Each row comes from the steps of one walk. Every step used is in the known rows, and no mark comes twice. Write the walk behind each row, first mark first.
Known rows
galani-kize: [ 0.023  0.991 -3.031 -0.476  2.049 -1.311 -1.178  0.426 -1.781  1.419
 -1.694 -1.759  0.798  0.592 -0.103  1.027 -3.782 -4.676 -1.352 -0.996
  4.254]
sabule-bugum-kize-fanu-galani: [-1.049  1.983 -0.462 -1.176 -0.429  1.004  3.325  3.588 -1.556 -1.426
  0.737 -1.623  3.334  2.100  0.868 -4.437 -0.713 -2.092  0.153 -3.134
 -2.830]
galani-bugum-kize-fanu: [ 3.425 -0.300 -0.179 -4.591  1.593  2.313 -4.448  1.301 -2.688 -0.881
 -1.057  3.115 -2.792  2.193 -2.002  1.583 -0.793 -0.167  0.318  0.152
  1.147]
bugum-kize-fanu-galani: [-1.513  0.651 -1.669 -1.676  0.355  0.808  3.323  3.851 -2.146 -0.711
  0.009 -1.569  2.464  2.297  0.185 -5.566 -0.495 -3.015 -0.116 -2.150
 -1.886]
karoget-bugum: [ 1.504 -2.915 -2.576  0.746 -1.951 -2.689  0.588  1.658 -2.966 -0.447
  1.663  1.732  2.864 -2.566  3.600  0.605 -0.811  2.471 -0.261  0.842
 -1.627]
karoget-bugum-kize-fanu-galani: [-1.569 -0.455 -1.856 -1.018 -0.128 -0.057  3.209  4.426 -2.268 -0.606
  1.806 -0.770  2.584  1.432  0.616 -4.870 -0.056 -1.517  0.047 -1.718
 -2.499]
fanu-bugum-kize: [ 3.130 -0.711  0.487  0.867  1.459 -2.886 -2.854  1.551 -2.822 -1.075
 -2.582 -0.145  0.529 -2.404 -0.891  1.706 -2.957  1.609 -3.666  1.086
  0.574]
bugum-kize-fanu-galani-karoget: [-3.194  2.717 -5.065 -2.039  4.332 -1.953 -0.607  2.795 -2.340  0.739
  0.657 -2.899  1.349  2.985 -0.153 -3.411  1.968 -2.046 -2.398 -2.823
  1.629]
galani-karoget-sabule: [-4.064  1.174 -1.212 -0.846  3.491 -3.557  0.466 -0.035 -2.263  1.479
  0.561 -2.596  3.946  0.704 -3.882 -1.245  4.618  0.206 -2.595 -0.227
  1.765]
bugum-kize-fanu: [ 2.883  1.911  0.371 -4.359  1.132  1.428 -1.716  0.733 -2.346  1.058
 -1.466  1.715 -1.381  1.636 -1.674  1.350 -1.082 -1.073  0.392 -0.602
 -0.079]
galani-bugum: [ 2.672 -4.198 -3.546 -1.478  0.281  1.426 -4.657  1.376 -3.461 -4.813
 -2.727  2.194 -0.618  1.263  1.543 -0.734 -1.389  0.133 -0.888  1.323
  2.596]
galani-karoget-kize-bugum: [-2.655  2.386 -2.873 -0.757  3.076  1.654 -0.628 -0.910 -2.417  0.969
  0.348 -2.808  2.400 -0.269 -0.163  1.342  1.842  1.748  4.221 -0.338
  4.085]
sabule-bugum-kize-fanu: [ 3.460  3.722  2.277 -3.647  0.088  1.696 -1.679  0.292 -1.601  0.118
 -0.409  1.588 -0.004  1.458 -0.713  2.947 -1.440  0.124  0.653 -2.214
 -1.496]
bugum-kize: [ 3.508  1.038  0.097 -0.079  1.430 -0.117 -3.495  2.329 -3.000  0.480
 -4.120 -0.311  0.744 -0.866 -0.944  3.099 -2.310 -0.623 -3.292  0.265
  2.352]
karoget-bugum-kize: [ 3.493 -1.362 -0.180  1.129  0.609 -1.803 -3.732  3.498 -3.254  0.839
 -0.396  1.397  1.085 -2.829  0.191  4.567 -1.522  2.339 -2.851  1.032
  0.922]
fanu-galani: [-2.417 -0.325 -3.517  0.572 -0.917 -0.257  5.076  3.397 -2.373 -2.144
 -1.394 -3.222  5.083  1.301  2.703 -7.461 -1.070 -3.422 -1.018 -1.749
 -1.586]
kize-bugum: [-0.421  1.604 -1.841 -0.575 -0.760  1.869  1.682  0.370 -2.646  0.474
 -2.388 -2.777  2.204 -1.093  3.135 -0.586 -0.533  1.095  2.722  1.622
  1.130]
sabule-kize-fanu-galani-karoget-bugum: [-1.440 -0.908 -4.185  0.604  2.451 -3.272  0.291  2.910 -2.661  0.244
  5.214 -0.062  2.701  0.356  3.314 -0.793  1.307  1.681 -0.234 -1.968
 -0.837]

Which walk is each row?
[ 0.300 -1.398 -0.484 -2.508  0.741 -2.366  1.512 -2.560 -1.828 -2.682
  1.424  1.731  0.866 -0.346 -1.140 -2.774 -1.521  1.543  2.320 -0.484
 -2.373]
karoget-kize-fanu-bugum
[-2.578  0.416 -2.853 -2.113 -0.754  0.779  5.565  2.771 -1.991 -1.444
  0.258 -1.740  3.195  2.793  1.599 -7.817 -0.235 -3.557  1.119 -2.333
 -2.815]
kize-fanu-galani
[-0.138 -4.248 -4.015 -2.247  0.316  2.278 -1.360  3.204 -2.900 -5.141
 -0.062  1.403 -0.086  3.062  1.298 -5.207 -0.209 -1.016  0.372 -0.271
  0.500]
kize-fanu-galani-bugum
[-3.356  1.624 -3.035  0.712  0.968  0.987  2.413  2.106 -1.826  1.571
  0.007 -4.795  2.289 -0.346  2.025 -1.832 -1.342 -1.782  2.436  0.234
  2.940]
fanu-galani-kize-bugum
[-1.484  1.980 -2.372 -0.107  1.109  1.122  0.268  0.538 -2.005  2.220
 -1.045 -3.599  0.966 -0.831  1.700  1.220 -1.797 -1.050  2.352  1.055
  3.896]
galani-kize-bugum
[-2.325 -1.581 -5.055 -0.210  1.080 -3.847  0.599  3.047 -2.683  0.372
  4.716  0.097  2.436 -0.325  2.744 -1.825  2.007  2.005 -0.638 -1.076
 -1.160]
kize-fanu-galani-karoget-bugum
[ 0.747 -3.499 -3.070 -1.447  1.594  2.848 -1.727  3.104 -2.940 -5.307
  0.436  1.173  0.146  3.698  1.817 -4.262 -0.921 -1.435  0.891 -1.055
  0.760]
sabule-kize-fanu-galani-bugum
[ 1.311  4.200  2.241 -3.715  1.907  0.255 -2.146  0.305 -1.397  1.136
  1.129  0.856  0.318  1.804 -2.887  3.014  1.123  0.907 -0.095 -2.341
 -0.710]
galani-karoget-sabule-bugum-kize-fanu
[ 0.227 -1.035 -1.274 -2.230  0.819 -3.669  1.081 -1.509 -1.613 -1.368
  1.117  0.630 -0.467 -0.390 -0.113 -2.585 -3.119 -0.054  0.472  0.095
 -1.499]
galani-kize-fanu-bugum
[ 4.302 -2.238 -0.839 -0.414  2.171  1.130 -7.321  3.145 -3.526 -2.148
 -3.485  1.583 -1.327 -0.138 -1.292  3.557 -1.946  0.666 -3.387  1.314
  4.041]
galani-bugum-kize
[-0.077 -4.705 -4.508 -0.339  0.162  1.486 -1.572  3.633 -3.218 -5.634
 -1.371  0.375  1.157  2.033  2.015 -4.984 -0.776 -0.990 -0.974  0.115
  1.291]
fanu-galani-bugum
[-2.818  2.961  0.127  1.806  3.971  1.427  2.249  1.261 -2.286  1.010
  1.369 -4.957  4.277  0.872  1.556 -0.446  1.473  0.730  2.647 -0.791
  1.818]
fanu-galani-karoget-sabule-kize-bugum
[-3.087  3.144 -4.977 -1.575  4.933 -1.328  0.631  1.909 -2.206  0.084
  1.345 -3.189  2.120  3.935  1.341 -3.997  1.413 -2.772 -1.015 -3.823
  1.276]
sabule-kize-fanu-galani-karoget
[ 0.858 -1.255 -0.796 -2.456 -0.464 -3.052  2.122 -1.701 -2.019 -2.498
  0.148  1.208  0.290 -0.455  0.845 -3.815 -2.263  1.398  0.666  0.536
 -3.400]
kize-fanu-bugum
[-3.857  2.494 -5.922 -2.428  3.646 -1.928  0.859  1.970 -2.263  0.162
  0.850 -3.006  1.936  3.289  0.802 -5.021  2.093 -2.436 -1.504 -2.870
  0.885]
kize-fanu-galani-karoget
[ 3.076  2.792  0.828 -3.315  2.310  2.726  0.658 -0.943 -2.006 -0.275
 -0.025  1.020  0.248  3.630  1.419  0.134 -2.345 -2.665  2.878 -2.651
 -0.856]
sabule-kize-fanu
[ 4.455  3.703  2.672  0.918 -0.051  0.230 -3.439  1.736 -1.862 -0.771
 -2.527 -0.544  2.531 -1.138  0.492  5.428 -2.823  1.126 -2.815 -1.937
  0.301]
sabule-bugum-kize
[-4.022  2.091 -3.359 -0.157  3.029  1.653  0.864  0.192 -2.264  0.512
  1.041 -3.710  3.303  0.101  0.067 -0.739  2.066  1.073  4.185 -0.969
  3.376]
fanu-galani-karoget-kize-bugum
[ 0.035  2.665  1.305  1.554  6.149 -0.706 -0.383 -0.144 -2.309  0.377
  0.840 -2.706  4.206  2.395 -0.483  1.597  0.520 -1.439 -1.006 -2.734
  2.188]
galani-karoget-sabule-kize
[-0.042  0.099  0.471 -1.269  3.321 -3.596  1.083 -1.772 -1.875 -1.720
  2.438  0.143  1.074  0.692 -0.558 -2.190 -0.754  1.625  0.435 -0.894
 -2.144]
galani-karoget-sabule-kize-fanu-bugum
